Each row comes from the steps of one walk. Every step used is in the known rows, and no mark comes twice. Write the walk behind each row, first mark first.
Known rows:
pali/ramoki/larim: [ 16  12  -3   3  11   7  -8  13  10  20  16   1  -9  -5 -11   0  -6  -7
 -16   2   0  -6   8   1  -9   4  -2]
finas/bufo/dilun: [  3   8 -11 -12   5   7 -15  -7   9  10  23  -8   6   1  -8  -2  12 -17
  -9  14   3  -7  -5  -1  -7   2   4]
bivo/larim/kimar: [  3   5   9 -10  13  13  10 -13  14  11  26  -3  11   2  -4   5   5   2
 -15  17  -2  -8  13  -1  11   7  -3]
kimar/larim/ramoki/pali: [  4  16  19  -4   3  15  -7  -5   7   6  12   1   0  -2  -3  14  -5  -4
 -13   8   3 -10  -8   8  15  -1   0]
kimar/larim/ramoki: [ 10   8   5  -6  -1   7 -15 -18   5   0  11  -2   8   2 -10  19   3   0
 -13   2  -1 -13   6  12  12  -6   1]
sike/bufo: [  2   4   8  -2  14  20   1  -8  12  12  15  -3  10   0 -11   8  -4 -12
 -19   0   4  -9  10   1   0   6   7]
kimar/bufo/sike: [ -1   7  18   5  15   0  -1  -4  16   9  26  10   8   4 -14  14  -9 -13
 -14  -5 -10  -4 -15  -5   2   4   8]
pali/ramoki/larim/kimar: [17  9  3 -7 18 16 -5  0 14 24 19  2 -7  0 -5 -1 -6 -4 -9 13 -4 -5 19  1
 -6  4 -5]
pafun/sike/bufo/finas: [ -5   4  -6  -6  13  18   5  -6  12  14  17  -9  16  -3 -16  15   7 -19
 -34   6  17  -6   6   7   2  10  10]
pafun/sike/bufo/kimar/larim: [ 12   1   1  -8  17   8 -14  -7  17   4  10 -19  18   3 -20  20  -7 -11
 -21   2  10  -9  20  15   6  11   7]
finas/bufo/kimar: [  8   6 -15 -10   5   4 -18   3  23  10  15  -6  11   3  -8   6  -1 -16
  -2   8  -4  -5   7   6  -1   8   7]
ramoki/larim/kimar/pafun: [ 11   3  -8 -16   7  14  -1 -15  12  11  17  -1 -14  -3  -1  19  -4  -4
  -4   6  -5  -5   9  15   4   9   4]
dilun/pafun/sike/bufo: [  8   1  -3  -8  19  16   9  -3  15  18  16  -8  12  -8 -17  18  -2  -5
 -25   7  10  -8  18  -3   8  12  17]
larim/kimar/pafun/sike/bufo/finas: [ -2   1  -8 -14  13  22   7 -19  12  13  18 -10  13  -4 -12  21   8 -17
 -29   9  12  -6  11  15   4  13   9]
pali/ramoki/larim/kimar/pafun/sike/bufo: [ 14   3   4  -9  22  16   1 -11  10  21  11 -12  -2  -4 -12  13   0  -8
 -19   4   8  -5  22  13  -4  12   7]
bivo/larim/ramoki/pali: [  1  17  17  -2   1  13   4  -3   8   9  18   2   3  -3  -2   6   2  -3
 -18  12   3  -9 -15   1  17   2   0]
pali/ramoki: [ 10  12  -2   3  11   4  -4   1  15  18  14   6   1  -7 -11   1  -2  -4
 -20   4 -11 -18  11   1   3   2   1]
ramoki/larim/kimar/pafun/sike/bufo/finas: [  2   2  -9 -13  14  24   4 -12   9  15  19 -12   7  -3 -12  19   5 -19
 -28   7  17  -1  11  15  -4  14   8]
kimar/bufo: [  3   2  12   9   9   2   3  -3  11   6   1   4   1   0 -10  13  -4  -7
 -11  -5  -7 -10 -11   5  -1   3   6]
bufo/kimar/larim/ramoki/pali: [  8  15  12  -6   4  14 -15  -4  12   5  10  -1   4  -1  -5  14  -8  -8
 -11   9   3 -10  -6  11  14   2   1]
ramoki/larim/kimar/pafun/sike/bufo: [ 10   0   5 -13  19  18   3 -11  11  17  12 -13  -2  -3 -10  17  -1  -9
 -16   5  12  -2  18  13   0  12   9]
pali/ramoki/larim/kimar/pafun: [ 15   5  -7 -13   9  13  -4 -15  11  14  17   0 -14  -5  -2  15  -5  -3
  -6   5  -9  -8  14  16   1   9   1]
kimar/pafun: [  2   5 -11  -9   0   5   0 -16  13   5  13   0  -8  -7  -5  23  -2  -3
 -10   0  -8 -14   0  15  14   8  11]
pali/ramoki/larim/kimar/pafun/sike: [ 15   5  -4 -13  15   3   1  -5  15  21  10  -8 -12  -8  -8  16   2  -1
 -12  11   1  -6  17  14   8  11   7]
kimar/pafun/sike/bufo: [  4   1   2  -9  15  12   5 -12  12  13   9 -12   4  -5 -13  19   1  -9
 -20   1   9  -8  12  12   7  11  15]

Write each row's walk:
[  6   4  -1 -11  19  12  -6 -11  11  15  15 -13  10  -2 -18   1   7 -17
 -25  14  13  -9   3   1  -4   9  13]
pafun/sike/bufo/dilun
[ 10  13  16  -8  11  16 -12  -4  12   8   7  -8   8   0  -8  15  -6 -10
 -16   9  11  -7   0  13  12   6   5]
pafun/sike/bufo/kimar/larim/ramoki/pali
[ 13   1 -12 -12  20   4   7  -8  16  19  13  -6   6  -9 -17  16   3  -2
 -17  19   4  -9   6  -3   8  12  16]
larim/kimar/bufo/dilun/pafun/sike
[ 11   2   0  -6  13  12 -16 -11  15   0  13 -14  19   5 -16  18  -8 -12
 -19  -1   5 -11  18  14   3  10   4]
sike/bufo/kimar/larim
[  8   5 -15 -10  12   2  11   5  20  20  16  -4   5 -13 -16  21  -1   3
 -20  13   4 -10  12  -5  20  10  19]
dilun/pafun/sike
[ 14   1 -17 -11  20  11  -5  -2  26  16  13 -10  19  -4 -19  14  -8 -13
 -20   9   6  -8  18   3   5  18  19]
dilun/pafun/sike/bufo/kimar
[ 11   2  -7  -9  20   9  -9  -1  26  15   8 -11  15   0 -17   8  -6 -16
 -18   7   7  -7  15   8   3  14  15]
pafun/sike/bufo/kimar
[ 12   2 -20  -5  11   7   2 -12  11   9  18   3  11  -9 -16  16  -1  -7
 -19   9  -3 -15  -6  -7   1  10  15]
kimar/bufo/dilun/pafun
[ 16   5   1  -9   4  12 -24 -21   9   0   9  -6  19   5 -14  18  -1  -8
 -14   1   2 -11  13  16   5   0   3]
sike/bufo/kimar/larim/ramoki
[ 12   4 -22 -12  14  19   1 -15  11  12  27  -1  15  -9 -17  12  -2 -10
 -24  12   4 -15   7  -9   1  12  16]
sike/bufo/dilun/pafun
[  2   2   0  -1  12  17   3  -6   8  10  13   0   7   2  -9  14   1 -18
 -19   4   4  -2  -6   9 -11   7   0]
ramoki/larim/kimar/bufo/finas
[  6   3  -7 -16   6  13   1 -24  16   8  14   2  -7  -3  -1  19  -2  -2
  -5   8 -11 -12  11  16  12   9   6]
larim/kimar/pafun
[ -1   3 -16  -8  13  20  10  -7  12  15  22  -7  21  -8 -18  21   5 -15
 -36   8  16  -7   9   3   5  13  14]
dilun/pafun/sike/bufo/finas
[ 17   1 -13 -12  21   5   4  -1  14  21  15  -9   2  -8 -17  14   1  -4
 -17  17   9  -4   5  -3   1  13  14]
ramoki/larim/kimar/bufo/dilun/pafun/sike
[ 10   4  -7  -8   5   4 -21  -4  14   0  16 -14  15   6 -11  18  -1 -10
  -8   3   1  -7  14  13   3   6   1]
finas/bufo/kimar/larim
[ 12   6   3 -11  16  18  -2  -1  15  19  19   0  -8   2  -3   4  -6  -6
  -5  13   1  -1  15   0  -3   4  -2]
ramoki/larim/kimar
[ 13   2  -5 -18  20  18  -8 -19   8  16  16 -16   2  -1 -13   5   5 -17
 -19  14  15  -4   8  10  -9  12  10]
ramoki/larim/kimar/pafun/sike/bufo/dilun
[ 10   3  -8  -7  15  15 -12  -5  23  10  11  -5  17   3 -14   6 -10 -18
 -16   3   1  -9  12   7  -2  13  11]
sike/bufo/kimar
[ 12   1  -9 -11  19   2  12 -10  13  16  19 -10  13  -8 -18  16   8   1
 -23  20   7  -9   5  -4  10  14  14]
bivo/larim/kimar/bufo/dilun/pafun/sike
[ 20   4  -9 -13   7  10 -18 -19  11   4  10  -9  21  -1 -18  26   0  -3
 -18   5   6 -12  18  12  11   5  10]
dilun/pafun/sike/bufo/kimar/larim/ramoki
[  8   2 -17 -14   9  -4  -4  -6  23  13   6 -10  -2  -8 -13  22  -1  -6
 -13   8   1  -9   7  18  16  15  18]
bufo/kimar/pafun/sike
[  9   2  -4 -18  20  16  -6 -24  11  14  16 -14   6  -2 -13   6   7 -16
 -20  16  10  -9   8   9  -2  12  12]
larim/kimar/pafun/sike/bufo/dilun
[ 10   5 -21 -14  15   2   5  -1  17  20  19  -7   6 -13 -19  15   4  -2
 -22  19   8 -11   6  -6  14  12  20]
bufo/dilun/pafun/sike
[ 12   1  16   2  17  11   2  -3  10  13   5   1  -5   5  -5   9  -6  -7
  -4   2  -4  -2  -1   5 -12   4  -1]
ramoki/larim/kimar/bufo
